In the rows, 128 means zero.
Known rows, with every step that occurs
H-S-Z-N-A-V: [116 114 163 125 159 109 100 147 151 105 104 104 134 135 166 138 118 130
 153 126 142 120 102 107 151 136 128  52 112 140 124  75 144 140 182 140
  97]
H-S-Z: [129 138 128 106 141 122 119 146 135 108  89 130 146 126 164 138 126 101
 161 127 169 139 112 118 123 136 123  95 140  82 112 131 117 126 163 115
 107]
G-H-S-Z: [136 145 112 104 150 122 141 163 129 119  70 110 133 142 154 137 104  86
 153 109 142 126 120 152  90 138  88  45 159 125 154 114 110 141 142 110
 114]
J-Z: [149 123 126 155 121 156 119 106 107 136 147 140 141  98 137 145 139 129
 141  94 136 132 149 157 124 123 132 191 134 106 155 144  96 101 128 137
 135]
E-S-Z-W-M: [148 135 129  61 135 125 138 103 178 107 108 183 119 151 120 110 139 103
 157 146 157 141 130 109 140 152  47 125 155  79 122 146  64 136 139  97
  68]
P-A-L: [140 120 111 131 128 105 157 154  82 183 119  98 138 164 134 148 143 144
 112 120 131 137 150 105  78 114 157 161 136 105  91 157 193 130 111 119
 125]
L-A: [122 129 121 156 118 100 141 120  80 125 136 104  96 165 142 130 109 120
 136 146 105 167 157 124 108 151 158 167 135 126  93 130 136 115  90 133
 151]
T-N-Z-C: [109 106 107 178  82 145  92 141 166  94 161 141 128  42 112 135 134 154
 140 123 148 127  95 121 115 130 173 159 150 139 171 167 159 113 111 144
 132]
Y-E-S: [126 124 185  72 153 112 100 174  71 100  66 195 123 177 162 121 147 104
 125 129 113 154  94 186 116 136 148 112 132 122 111 148 118 109 125  89
  98]
Z-W: [137  78 126 101 139 156 184 117  98 130 124 162 140 106 124 144 172 137
 100 121 145 112 167 164 114 118  82 163 178 129 136 162  67 104 101 109
 112]
E-Y: [155 121  80 122 122 145 104  91  55 143  87 182 126 162 113  92 105 116
 132 142 152 124 132 195  92 123 161 137 128 122 153 155 132 110 110 122
  99]
H-S-Z-W-M: [155 148 135  85 144 128 143 128 161  99  95 153 146 125 136 135 164 108
 156 123 174 129 143 101 126 128  62  91 164  88 132 139  87 110 153 118
 108]
W-M: [141 186 149 106 143 149 125  76  98 138 104 174 120 132  99  97 163  76
 141 143 159 123 141 136  93 128 113 163 141 134 114 162 127  94 112 135
 138]
W-Z: [130 127 146 104 150 160 157  88 120 133 124 149 144 105 129 132 117 115
 145 147 118 118 119 176 127 117 128 156 138 131 126 147  80 129 132 136
 153]
M-W-Z: [121  95 104  84 154 185 154  96 143 141 156 139 166 111  99 144 137  83
 140 136 115 100 100 185 131 107  82 147 144 138 136 174  93 145 138 127
 140]
S-Z-N: [105 118  97 117 128 137 100 132 168 138 141 119 107 102 148 120 122 123
 101 143 158 128  87 117 147 143 138 143 124 103 130 100 117 174 159 107
 111]
S-H: [140 149 114 103 125 110 126 117 101 155  75 114 110 136 146 114 135  95
 107 134 146 114 119 168  82 114 135 119 156 144  92 122 145 152 116  88
 127]
H-S: [125 130 153 114 160 125 119 149  80 107  81 151 150 116 159 143 141 101
 161 117 154 148 139 147 100 129 135  99 145 110 105 149 125  85 139 136
 111]
P-A-N: [151 112 113 138 133 114 121 150  99 185 101 118 118 157 164 150 122 125
  95 124 138 152 150 109 100 160 173 117 114 124  93 138 183 128 151 111
 135]
T-N-Z-S: [127 109 126 171  94 128  81 158 151  92 165 145 138  57  83 154 129 146
 151 123 125 113 120 119 137 149 129 133 140 132 179 136 142 108 125 149
 129]
M-W-Z-N-A-L-X: [120  87 126  85 140 134 143 112 147 139 187 101 172 132  57 124 156 119
 141 124  80 115 107 134 173  90  87 129 107 136 151 148 143 155 142 179
 140]
J-Z-N-A: [131 121 142 178 140 137  85 122 115 126 166 119 113  85 134 145 128 162
 120  83 109 136 160 132 157 119 142 158 102 139 174  91 127 110 153 176
 162]
C-Z-S-H: [143 162 154 120 108 127 120 132 151 162 105 108 101  90 130 149 109 161
 114 122 134 131 143 149 154 131  86 164 150 158 115 120  97 146 140  84
 118]
U-A: [123 133 126 148 149 156 160 110  75 140 103 128 107 126 151 140 123  97
 147 131 125 138 150 159  74 146 139 163 131 135 108 108 112 104  90 132
 138]
V-A: [120 155 101 126 130 168 159 137 113 138 110 162 144 172 137 129 128 116
 110 140 134 159 137 165 112 111 155 126 107 135  92 115 116  84 108 112
 124]
X-L-A: [130 167 105 135 111  90 130 122 100 122 144  86  97 185 129 144  88 141
 100 143 104 112 151 104 112 134 141 170 102 128  90 158 142 139  70 130
 148]
X-L-A-N-Z-C: [134 166  93 159  67  85 116 128 178 124 166  72  93 166 129 126  82 178
  96 142  99 126 139  55 135 146 158 155  79 137 110 144 170 145  83 138
 154]
X-L-A-V: [132 139 132 136 115  93 142 107 112 128 142  72 111 208 133 146  88 145
 110 150  98  83 127 113 114 138 139 149 100 167  84 141 147 147  71 120
 109]
C-Z-W-M: [149 145 151 109 145 171 169  74 138 144 129 158 137  83 105 138 151 155
 111 115 155 126 169 139 141 111  55 192 191 152 129 165  52 123 116  91
 130]
Y-E-S-Z-N: [121 124 164  69 146 106  77 186 130  98  85 177 107 168 170 118 139 118
 111 134 121 155  67 153 145 144 142  97 121 109 126 114 115 148 152  84
  89]
G-H-S-Z-N-T: [124 146 125 132 160 122 115 155 168 135  93 109 105 114 157 122 103  96
 150 107 128 125 121 131 107 134  93   4 169 134 158  94 101 146 148 135
 117]
V-A-P: [139 171 122 121 123 155 182 134 102 118 138 160 178 207 140 113 151 133
 118 112 132 162 113 141 133 101 169 105  81 135  95  96 116  90 116 113
 118]
M-W-Z-S: [132 103 121  81 133 176 145 122 165 139 161 139 148 105  86 155 143  99
 143 138 102  97 116 175 155 123  52 146 128 140 152 162  84 127 146 140
 128]
X-L-A-P: [145 179 121 130 105  80 150 118  92 106 166  83 125 214 131 130 106 154
 106 121 102 114 132  86 128 125 152 154  82 127  91 143 144 144  76 132
 144]
X-L-A-N: [136 158  96 141 104  79 123 136 116 131 148  80 107 195 129 128  79 139
  88 150  92 120 149  86 130 145 149 138  81 129  87 144 162 152  88 118
 151]
Z-N: [ 99 107 128 128 155 140  89 143 105 136 136 144 107  82 143 126 143 128
  95 131 139 143 119 148 121 134 153 144 129 144 124 115 130 125 133 139
 115]
G-H-S: [133 139 132 110 167 125 140 167  84 117  64 126 137 133 151 141 117  86
 153 101 130 132 141 175  71 133  95  48 163 149 148 129 118 108 123 128
 117]

Rows
[144 111 116 151 115 144 113 115 154  85 165 168 155  61  66 138 162 137
 142 118 143 104 136 113 114 124  99 130 179 138 182 154 119 109 106 141
 142] | T-N-Z-W-M
[118 131 125 110 152 117  88 164 154 104 106 130 130 104 168 139 132 117
 144 125 164 151 105 107 135 138 127  81 133  95 122 106 122 133 174 129
 102] | H-S-Z-N
[116  96 139 158 109  80 128 153  61 103 150 105 164 137  65 114 141 126
 145 122  97 122 129 116 148  99 161 130 111 122 144 163 214 123 114 164
 144] | T-N-A-L-X
[113 131 120  87 100 126 117 128 190 116 103 156  89 131 166 107 110 121
 156 150 162 165  88 118 141 157 121 156 124  82 109 158 107 138 145 101
  59] | E-S-Z-C
[116 102 109 173 113 137  89 133 128  95 159 145 156  62  95 141 125 131
 147 122 137 114 104 131 111 133 160 133 156 132 163 147 150 125 116 136
 141] | T-N-Z
[136  95  96  95 114 148 174 111 162 133 128 134 134 120 133 133 145 130
 104 135 163 103 125 129 140 130  81 158 162  91 141 138  67 159 134  83
 109] | S-Z-W
[132 165 109 166 105  84 122 114 142 150 157  81  91 187 128 111  74 137
  99 149  83 111 156  73 136 139 152 108  96 128  85 143 147 149  86 131
 159] | X-L-A-N-T
[ 96  86 179 152 166 128 105 120  98 136 132 108 110 125 139 127 122 148
 107 130 106 103 119 145 146 129 156 103  96 208 129  72 163 134 147 158
 117] | Z-N-A-V
[104 104 131 175 139 120 108 147  63  97 132 131 131 103 109 137 111 112
 128 126 114 111 132 154 132 118 165 122 123 154 146 147 180 117 132 144
 166] | T-N-A
[142 113 126  94 142 127 149 147 149 100  98 141 153 117 155 150 151 122
 147 119 168 130 137 115 131 128  81  93 164  84 129 136  83 120 154 108
 101] | H-S-Z-W
[147 120 130 171 133 120 119 122 130 209 112 119  98 146 162 129 113 122
 107 122 124 141 158  93 108 151 178  80 134 121  90 137 164 125 148 128
 145] | P-A-N-T
[117 152  88 126 117 145 185 159 118 147 134 136 175 192 107 108 139 135
 113 145 114 154 136 138 112  82 148 130 101 120  89 117 151 100  91 104
 116] | V-A-L
[152 139 107  85 117 151 167  87 177 132 125 150 125 128 108 116 163 112
 117 141 172 102 133 109 135 129  58 157 163  96 143 143  72 146 132  94
 119] | S-Z-W-M
[115 136 140 125 155 106  91 159 142 100 105 113 123 117 163 137 117 126
 145 120 146 142 121  99 150 132 129  70 115 108 128  89 142 133 183 147
 128] | H-S-Z-N-A
[128 130 166  65 137 110 100 170 115 101  72 178 120 184 166 118 134 104
 126 137 124 146  72 164 135 141 138 109 127  99 119 134 111 143 144  73
  94] | Y-E-S-Z
[112 132 131 154  73 157 122  96 182 132 142 130 115  66 132 123 135 173
 139 120 157 132 111 112 111 130 162 189 139 135 154 147 132 108 107 151
 131] | N-Z-C
[154 134 140 121 115 156 148  64 166 119 149 164 151  90  74 124 172 152
 142 113 150 102 162 100 108 124  71 152 176 134 167 132  81 105  99 147
 143] | N-Z-W-M
[158 164  97 133 110 160 156 120 193 135 141 170 166 168  92 107 144 143
 111 135 123 154 158  95 139 124 112  76 102 146 128  84 116  92 120 118
 142] | V-A-N-Z-W-M
[101 125 115 148 128 142  97 104 199 164 151 120  86  90 147 100 114 121
 113 143 145 117  94 102 154 134 142 106 144 101 128 100  98 172 156 122
 121] | S-Z-N-T
[107  75 159 176 144 123 120 131  74 102 129 118 144 126 113 139 113 118
 139 133 107  83 108 162 133 123 164 100 119 192 142 130 185 125 132 136
 127] | T-N-A-V
[112 126 159 141 165 162 116  83 173 152 158 147 104  67 131 113 117 133
 136 144 100 121 120 146 150 112 137 101 150 143 134 115  68 136 143 170
 155] | W-Z-N-T
[104 124 147 152 132 103 169 126  55 141 130  90 150 163  98 101 120 139
 125 127  93 107 156 126 131  85 145 146 100 137 119 123 193 131 116 145
 167] | N-A-L
[112 117 124 118 103  87 119 128 150 139 152  80 126 148 102  99 133 147
 120 132 124 131 103  75 181 120 140 136  91  93 138  96 168 179 155 149
 123] | S-Z-N-A-L-X
[127 142 165 134 117 151 127 130 133 153 128 129 116  78 126 156 109 165
 123 121 134 138 149 149 167 142  94 194 141 145 126 141  82 121 140 102
 116] | C-Z-S
[107 126 169 147 156 114 113 133  76 112 156 121 124 132 136 111 141 156
 103  99 111 135 124 118 161 115 169 110  79 166 135  73 160 129 152 168
 151] | Z-N-A-P
[145 119 113  71 127 158 140 124 180 147 144 122 138 115  91 150 143  94
 136 137 102  92 112 176 145 114  46 123 136 150 143 145  97 147 146 125
 131] | M-W-Z-S-H
[120 129 114 148 137 134 185 132  80 150 126 101 139 145 122 120 134 115
 150 136 105 134 149 132  74 116 131 167 125 120 104 108 147 121  73 126
 131] | U-A-L
[127 145 155 123 151  99 106 157 134  87 123 112 146 138 164 127 132 137
 150 101 145 145 106  85 162 125 139  57  98 108 129  77 142 137 187 148
 124] | H-S-Z-N-A-P
[102 102 121 175 129 102 130 164  65 102 151 109 155 119  85 121 123 127
 129 129  98 108 131 133 132  95 159 125 117 141 144 148 209 131 118 138
 159] | T-N-A-L
[121 135 143 112 111 170 161  98 169 133 127 144 108  82 150 126 131 146
 135 149 133 135 107 166 132 112 143 189 131 141 136 172  92 113 127 145
 142] | W-Z-C
[136 125 115 172 126 144 138 111 134 144 128 115 131 119 133 122 105 121
 149 129 108 142 145 107  98 164 148 117 108 138 128  69 135 127 112 133
 153] | U-A-N-Z
[103 106 158 133 131  83 114 141  83 136 152  96 129 137  90 102 151 156
 114 118  96 142 141 100 160 105 155 134  90 135 133 105 192 130 128 185
 135] | Z-N-A-L-X
[123 114 115 158  78 138 114 123 186 147 142 126 133  91 131  97 123 157
 118 134 138 144 111  92 136 150 169 135 105 136 141 128 162 129 137 126
 134] | A-N-Z-C
[100 124 117 136 132 123 103 127 153 133 138 101  98 117 142 118 106 135
 101 135 137 119 105 107 164 134 142 128 102 121 139  79 141 174 170 129
 145] | S-Z-N-A
[146 102 107 170  96  91 144 121 148 123 168  99 125 153 116 121 111 161
 126 136  87 163 172  70 139 164 132 121 133 131 127  96 133 132 104 131
 159] | L-A-N-Z-W
[178 153 135 139  89 121 101 140 154 142 131 119 104 105 128 152 145 145
 137  95 121 123 164 143 141 133  88 159 125 121 165 110 102 104 139 134
 125] | J-Z-S-H
